Every row comes from one small tree of marks. The marks that hang from a mark follow it in brackets, in the order of their numbers. Every link used is in the known rows. Which tree was each row made from?
Known rows
Q656(Q103(Q248 Q571(Q623)) Q266(Q246(Q765))): [ 0.43 -3.25  2.15  0.78 -1.63 -2.22  1.15  0.93  0.86  0.42  2.86 -3.62
  2.26  0.26 -1.19  0.41 -0.60 -1.31 -2.10  0.93 -0.12  0.31  1.30  1.64
  0.55 -0.39 -3.37 -2.60]
Q248(Q103(Q571)): [ 0.12 -0.68 -1.10 -1.09 -0.36 -1.17  0.14 -0.53  1.26 -0.54  3.23  0.48
 -0.33 -0.28 -0.32 -0.35  0.12 -0.46 -1.08 -1.17 -0.50  0.33  0.43 -0.78
  1.33  0.25 -0.36 -0.91]
Q656(Q103 Q266(Q246(Q765(Q949)))): [-0.37 -0.02  1.46  0.03 -1.95  0.44  0.17  1.41 -0.22  0.03  1.42  0.24
  1.74 -0.33 -0.82  1.81 -1.70 -3.58 -0.34  1.28 -0.31 -0.06  0.85  0.69
 -0.53  0.30 -2.22 -0.40]
Q656(Q103(Q571) Q266(Q246(Q765(Q949)))): [-0.51 -0.94  1.00  0.34 -2.12 -0.64  0.58  0.53  0.04 -0.46  2.77  0.48
  1.80  0.59 -0.61  0.86 -1.03 -3.48 -1.10  0.28 -0.02  0.13  2.02  0.40
 -0.27  0.31 -3.25 -1.08]
Q203(Q949): [ 0.65  0.39 -0.38  0.16 -0.45 -0.26  0.66 -1.02 -0.04 -1.17  1.25  1.23
  0.86  0.23 -1.52 -0.09 -0.37 -1.79 -0.01 -0.04 -0.34  0.62 -0.57 -0.15
 -0.61  0.16 -0.21  0.12]
Q246(Q266(Q656(Q103(Q571(Q623(Q770))))) Q765(Q949)): [-2.02 -1.63  0.69 -2.27 -1.99 -1.23  1.47 -0.64 -1.02  0.45  5.98 -0.27
 -0.19  1.90 -0.45 -0.57 -0.47 -3.23  0.51  1.63 -0.74  0.27  1.67 -0.75
 -2.05 -0.73 -1.48 -2.08]
Q656(Q103): [-0.62  0.02  1.23 -0.99 -0.40  0.07 -0.11  0.57  1.25  0.26  0.52 -0.15
  0.43 -0.79 -0.39  0.54 -0.75  0.19  0.48 -0.10 -0.58  0.54 -0.22 -0.49
  0.14 -0.03  1.87 -0.63]
Q765(Q246 Q949(Q203(Q248(Q103(Q571))))): [-0.21 -0.91 -2.87 -2.29 -0.06 -0.12  4.39 -0.18  4.31 -1.47  4.60  0.50
 -0.03 -2.32 -0.79 -0.13 -1.22 -2.29 -0.66 -0.60 -0.54 -0.36  1.40 -1.57
 -0.67  1.77 -0.73  1.91]
Q949(Q203(Q248(Q103(Q571(Q623(Q770)))))): [-0.46 -1.50 -0.74 -2.14  0.34 -1.29  2.38  0.04  3.38  0.09  5.22 -0.75
 -1.07 -1.32 -0.93  0.11 -0.30 -0.78 -0.67 -0.56 -0.93  2.45 -1.25  0.71
 -1.56  0.17  0.75 -1.02]
Q203(Q248(Q103(Q571(Q623(Q770(Q996))))) Q949): [ 1.91 -0.81 -0.88 -1.46 -0.24 -1.79  1.26 -0.02  1.39  0.03  7.28  0.19
 -0.25  0.87 -0.91  0.53 -0.09 -1.12 -1.34 -0.39 -1.22  3.09 -2.53 -0.85
 -1.73  0.76 -0.59 -2.10]
Q770(Q996): [ 0.58  0.20  0.09  0.98  0.12  0.38 -0.39  0.15 -0.65  0.17  0.74 -1.35
  0.26  0.44  0.93  1.24  0.02  0.06 -0.39  0.45 -0.62  0.55 -0.81 -0.78
  0.01  0.81  0.41 -0.76]
Q266(Q246(Q765) Q656(Q103(Q571(Q623(Q770(Q996)))))): [-0.12 -2.10  1.41 -1.18 -1.80  0.46  0.43  1.34  0.27  1.45  5.32 -3.72
  1.11  1.68  0.59  2.53  0.50 -2.06 -0.14  1.76  0.45  1.65  0.15  0.12
 -0.74 -0.59 -1.03 -5.86]
Q103(Q248): [ 0.75 -1.29  0.25 -0.61  0.06 -1.26  1.04 -0.02  0.49 -0.35  1.08 -1.22
  0.86 -0.57 -0.12 -0.39 -0.26  0.84 -1.01  0.14 -0.46 -0.22  0.60  0.21
  0.24  0.92 -0.95  1.10]
Q248(Q103(Q571(Q623))): [ 0.01 -1.26 -0.76  0.04 -0.50 -1.18  1.21 -0.62  1.50  0.39  2.87 -0.91
 -0.29  0.17 -0.61 -0.71  0.45  0.19 -1.48 -0.31 -0.94  0.32  0.12 -0.48
  0.95 -1.02 -0.72 -1.81]
Q949(Q203(Q248(Q103))): [-0.40  0.22  0.05 -1.94  0.88 -0.26  2.17  0.38  3.46 -0.68  2.20 -0.32
 -0.42 -2.82 -1.18  1.62 -1.29 -1.49  0.26 -0.57 -0.69  1.21 -1.60  0.17
  0.07  1.64  1.43  1.18]
Q623(Q571 Q770): [ 0.18  0.22  0.03 -1.44 -0.39 -0.90 -0.41  0.86  0.00 -0.21  3.28  1.78
 -1.07  0.85  0.88 -0.72  1.14  0.56  0.26 -0.02  0.26  1.96 -1.00 -1.16
 -1.64 -0.33 -0.33 -0.52]
Q203(Q248(Q103(Q571)) Q949): [ 1.17 -0.30 -0.64 -2.02  0.12 -2.16  1.90 -0.79  2.25 -1.43  5.07  2.29
  0.01 -0.39 -1.93 -0.16 -0.59 -1.97 -0.75 -1.82 -0.25  1.42 -0.83 -0.87
  0.11  1.53 -1.17  0.19]
Q765(Q246(Q266(Q656(Q103))) Q949): [-0.77 -1.25 -0.30 -1.45 -1.90  0.99  1.81  0.42  0.42 -0.38  2.68 -0.24
  0.13 -0.15 -0.70 -0.12 -3.12 -2.61  1.39  1.65 -0.57 -2.20  2.92 -1.37
 -1.63  1.07  0.18  0.97]
Q571(Q103(Q248) Q623): [ 0.09 -1.34  0.65 -0.26  0.21 -1.14  2.11  0.46  1.51  0.52  2.04 -3.13
  0.78 -1.23 -1.74 -0.58 -0.22  1.96 -0.75  0.80 -1.76 -0.16 -0.40  0.49
  0.62  0.22  0.22 -0.38]
Q765(Q246(Q266(Q656(Q103(Q248 Q571)))) Q949(Q203)): [-1.54 -3.57 -0.83 -1.40 -1.83 -0.46  4.58 -1.23  2.56 -1.98  5.01 -2.33
  1.16 -1.05 -1.14 -0.50 -3.35 -3.13 -0.02  0.99 -1.35 -1.63  4.70 -0.85
 -1.70  2.27 -0.65  1.67]
Q246(Q266 Q765): [-0.92  0.40  0.47 -0.63 -0.11 -0.90 -0.68 -0.61 -1.70 -0.68  0.72 -1.37
 -0.89  0.49 -0.01  0.08  0.35 -1.74  1.04  1.27  0.67 -0.89 -0.64 -0.48
  1.44  0.15 -0.98 -0.17]
Q656(Q103(Q571(Q623)) Q266(Q246)): [ 0.03 -2.89  1.80  2.72 -1.82 -0.46  0.43  0.86  1.02  0.94  1.35 -1.82
  1.10  0.93 -1.05  0.28 -1.66 -0.65 -1.28  0.22 -0.46  0.72  1.43  2.15
 -1.19 -0.76 -1.52 -2.66]
Q656(Q103(Q571(Q623(Q770))) Q266(Q246(Q765(Q949)))): [-0.47 -1.64  0.69 -0.21 -2.53 -0.63  0.41  1.09 -0.17  0.78  4.52 -0.29
  1.26  1.27 -0.52  0.31 -0.53 -2.78 -1.29  1.17 -0.42  1.17  1.10  1.39
 -2.09 -1.14 -2.98 -2.63]

Write each row's tree
[-3.35 -1.65  1.32 -0.17 -1.60 -0.48  3.97 -1.93  0.75 -0.56  3.79 -1.81
  0.70  0.12 -1.39  0.44 -1.20 -4.60  0.81  1.70 -1.56 -0.13  2.12 -0.95
 -1.17 -0.05 -0.72 -1.05] : Q246(Q266(Q656(Q103(Q571(Q623)))) Q765(Q949(Q203)))
[ 1.21 -2.73 -0.56  0.23 -0.22 -1.86  0.85 -0.12 -0.21  0.69  4.88 -3.12
  0.37  1.51  1.14 -0.46  0.86  1.67 -2.29  0.63 -1.16  1.54  0.06 -0.08
 -1.69  0.27 -1.48 -2.00] : Q103(Q248 Q571(Q623(Q770(Q996))))
[-0.39 -1.61  1.00  1.02 -0.94 -1.61 -0.89  0.23  0.26 -0.62  1.82  1.00
  0.71  0.51 -1.08 -0.65 -1.46 -0.86 -0.82 -1.12 -0.80  1.06  1.25  0.68
 -1.18  0.05 -0.22 -1.19] : Q656(Q103(Q571) Q266)
[ 0.12 -0.41  0.88 -1.19  0.20 -2.11  1.87  0.67  1.76 -0.96  3.66 -0.55
  0.24 -1.11 -0.76 -0.73  0.36  1.95 -0.35 -0.27 -1.04  0.88 -0.52 -1.51
  0.79  1.50 -0.21  0.66] : Q623(Q571(Q103(Q248)))
[-0.68 -0.51  2.16 -2.07 -1.45  1.15  0.48  1.36  1.07  0.49  1.57 -1.88
  1.54 -0.41 -0.65  2.74 -0.54 -3.01  1.11  1.33  1.22 -0.14  0.61  0.49
  1.02  0.21 -0.35 -2.93] : Q266(Q246(Q765) Q656(Q103))
[ 0.06 -1.35 -0.63 -1.04  0.52 -0.89  1.91  0.30  2.72  0.34  5.92 -2.11
 -0.80 -0.66 -0.08  1.51 -0.34 -0.58 -0.95 -0.01 -1.61  3.06 -2.06 -0.14
 -1.64  0.84  0.98 -1.76] : Q949(Q203(Q248(Q103(Q571(Q623(Q770(Q996)))))))
[-1.41  0.65 -0.16 -0.17 -0.98  1.80  2.70 -0.38  1.26 -0.87  0.87 -1.52
  1.26 -1.16 -0.03  2.23 -0.36 -3.85  0.12  1.70  0.08 -0.25  0.61  0.25
  0.22  0.63 -1.66  0.36] : Q266(Q246(Q765(Q949(Q203))))
[-0.87 -0.06  0.09  1.72 -1.38  1.01  1.55  0.06 -0.01 -1.21  0.72 -0.68
  1.75 -0.83 -0.92  1.93 -1.48 -5.05 -0.45  1.58 -0.35  0.05  1.01  1.76
 -1.07  0.62 -2.62  0.71] : Q656(Q266(Q246(Q765(Q949(Q203)))))
[-0.62 -0.84 -0.47 -1.62  0.75 -1.31  2.59 -0.46  3.72 -1.11  3.53 -0.03
 -0.51 -1.86 -1.08  0.66 -0.79 -1.49 -0.34 -1.48 -0.61  1.40 -0.34 -0.09
  0.26  1.64  0.44  0.47] : Q949(Q203(Q248(Q103(Q571))))
[ 0.34 -4.36  1.32 -1.68 -1.99 -0.66  2.07  1.17  2.10  1.27  5.25 -3.02
  1.48  0.72 -0.43  0.47 -1.12 -0.22 -1.24  0.87 -0.26  0.99  2.45  1.90
 -1.94  0.02 -1.41 -3.10] : Q266(Q246 Q656(Q103(Q248 Q571(Q623(Q770)))))
[ 0.31 -1.47  0.08 -1.73 -0.09 -1.28  1.09  1.16  1.05  0.69  4.02 -2.34
  0.28 -0.71 -1.14 -0.93 -0.05  2.11 -0.59  0.99 -1.53  0.89 -0.93  1.14
 -0.66  0.00  0.79 -0.95] : Q571(Q103(Q248) Q623(Q770))
[-0.26  0.71  0.07 -2.08 -0.10 -0.87 -0.28  1.38  0.86 -0.39  4.43  1.34
 -1.19  0.02 -0.35 -0.58  0.82  1.42  0.95 -0.08 -0.49  2.03 -1.63 -1.03
 -0.80  0.33  1.36 -0.87] : Q623(Q571(Q103) Q770)
[ 0.82 -1.24 -1.25 -0.50 -0.57 -0.87 -0.46  0.24  0.31  0.83  5.70 -1.68
 -0.66  1.04  0.67  0.51  0.66  0.38 -1.64  0.33 -1.51  1.94 -1.26 -0.67
 -0.59 -0.57  0.08 -3.00] : Q248(Q103(Q571(Q623(Q770(Q996)))))
[-0.80 -3.54  1.63 -1.22 -1.09 -2.28  1.41 -0.68  0.42 -0.82  4.23 -1.62
  0.51  0.45 -0.79 -0.45 -2.09 -0.90 -0.19 -0.08 -0.83 -0.45  2.95  0.02
 -0.47  1.96 -0.78 -0.22] : Q246(Q266(Q656(Q103(Q248 Q571))))
[-0.11 -4.54  0.34 -0.84 -1.61 -1.53  2.93  0.01  1.65  0.13  3.97 -3.97
  0.63  0.48 -1.06 -1.46 -2.01 -0.29 -0.34  1.32 -0.33 -1.79  3.45 -0.31
 -0.57  0.29 -1.07 -1.15] : Q765(Q246(Q266(Q656(Q103(Q248 Q571(Q623))))))
[-0.38 -3.58 -0.59 -1.93 -1.96 -1.27  3.19 -0.43  1.12 -1.12  5.21 -1.19
  0.96  0.16 -0.57 -1.26 -2.59 -1.73 -0.38  0.76 -0.74 -2.21  4.74 -1.47
 -1.23  2.08 -1.94  1.16] : Q765(Q246(Q266(Q656(Q103(Q248 Q571)))) Q949)
[-0.66  0.04  0.28 -2.99 -0.55  1.12  4.15  0.75  3.01 -0.57  4.04 -0.53
  0.98 -2.33 -1.14  3.77 -1.68 -5.79  0.55  1.06  0.04  0.10  0.40  0.37
  0.01  2.28 -2.07  0.46] : Q266(Q246(Q765(Q949(Q203(Q248(Q103))))) Q656)
[-0.93 -0.12  1.52 -1.99 -1.90  1.41  1.83  0.84  0.78  0.41  2.37 -0.40
  1.89 -0.31 -0.46  2.66 -0.83 -3.84  0.59  1.46  0.39 -0.56  1.64 -0.31
 -0.03  0.57 -1.58 -1.34] : Q266(Q246(Q765(Q949)) Q656(Q103))
[-2.43 -1.79  1.24 -0.12 -2.08  1.24  4.65 -0.63  2.54  0.19  3.17 -2.51
  2.16 -0.36 -1.14  2.05 -0.61 -4.58 -0.13  1.67 -0.52  0.35  2.34  0.14
 -1.02 -0.26 -1.46 -2.49] : Q266(Q246(Q765(Q949(Q203))) Q656(Q103(Q571(Q623))))
[-1.39 -0.05  1.51  0.72 -1.83  1.17  1.32  0.65  1.21 -0.95  1.35 -0.91
  2.05 -1.53 -1.18  2.66 -2.20 -4.95 -0.08  1.45 -0.90  0.60  0.75  1.24
 -1.00  0.58 -0.78  0.03] : Q656(Q103 Q266(Q246(Q765(Q949(Q203)))))
[-0.29 -0.83 -0.30 -0.54 -0.79 -0.96  2.76  0.42  2.20 -1.44  4.61  0.39
  0.88 -1.36 -1.27  1.88 -1.58 -5.19 -1.18 -0.13 -0.23  0.83  0.81  1.05
 -0.20  1.98 -3.58  0.78] : Q656(Q266(Q246(Q765(Q949(Q203(Q248(Q103(Q571))))))))
[ 1.10 -0.94 -0.39 -0.92 -0.09 -2.12  2.89 -0.82  2.39 -0.26  4.56  0.92
  0.07  0.02 -2.30 -0.48 -0.26 -1.37 -1.17 -1.07 -0.69  1.35 -1.00 -0.58
 -0.40  0.35 -1.42 -0.67] : Q203(Q248(Q103(Q571(Q623))) Q949)
[ 0.14 -2.23  1.53  1.60 -1.69 -0.44 -0.58  1.05  0.85 -0.15  1.70 -0.43
  0.98  0.63 -0.80  0.56 -2.09 -1.20 -0.87 -0.61 -0.15  0.72  1.83  1.97
 -0.83  0.45 -1.26 -1.68] : Q656(Q103(Q571) Q266(Q246))
[ 0.52 -3.02 -0.49 -0.95 -0.46 -2.29  1.29 -0.22  0.47  0.60  4.17 -1.77
  0.34  1.05  0.13 -1.84  0.86  1.52 -1.96  0.13 -0.62  1.01  1.00  0.67
 -1.41 -0.52 -1.85 -1.16] : Q103(Q248 Q571(Q623(Q770)))
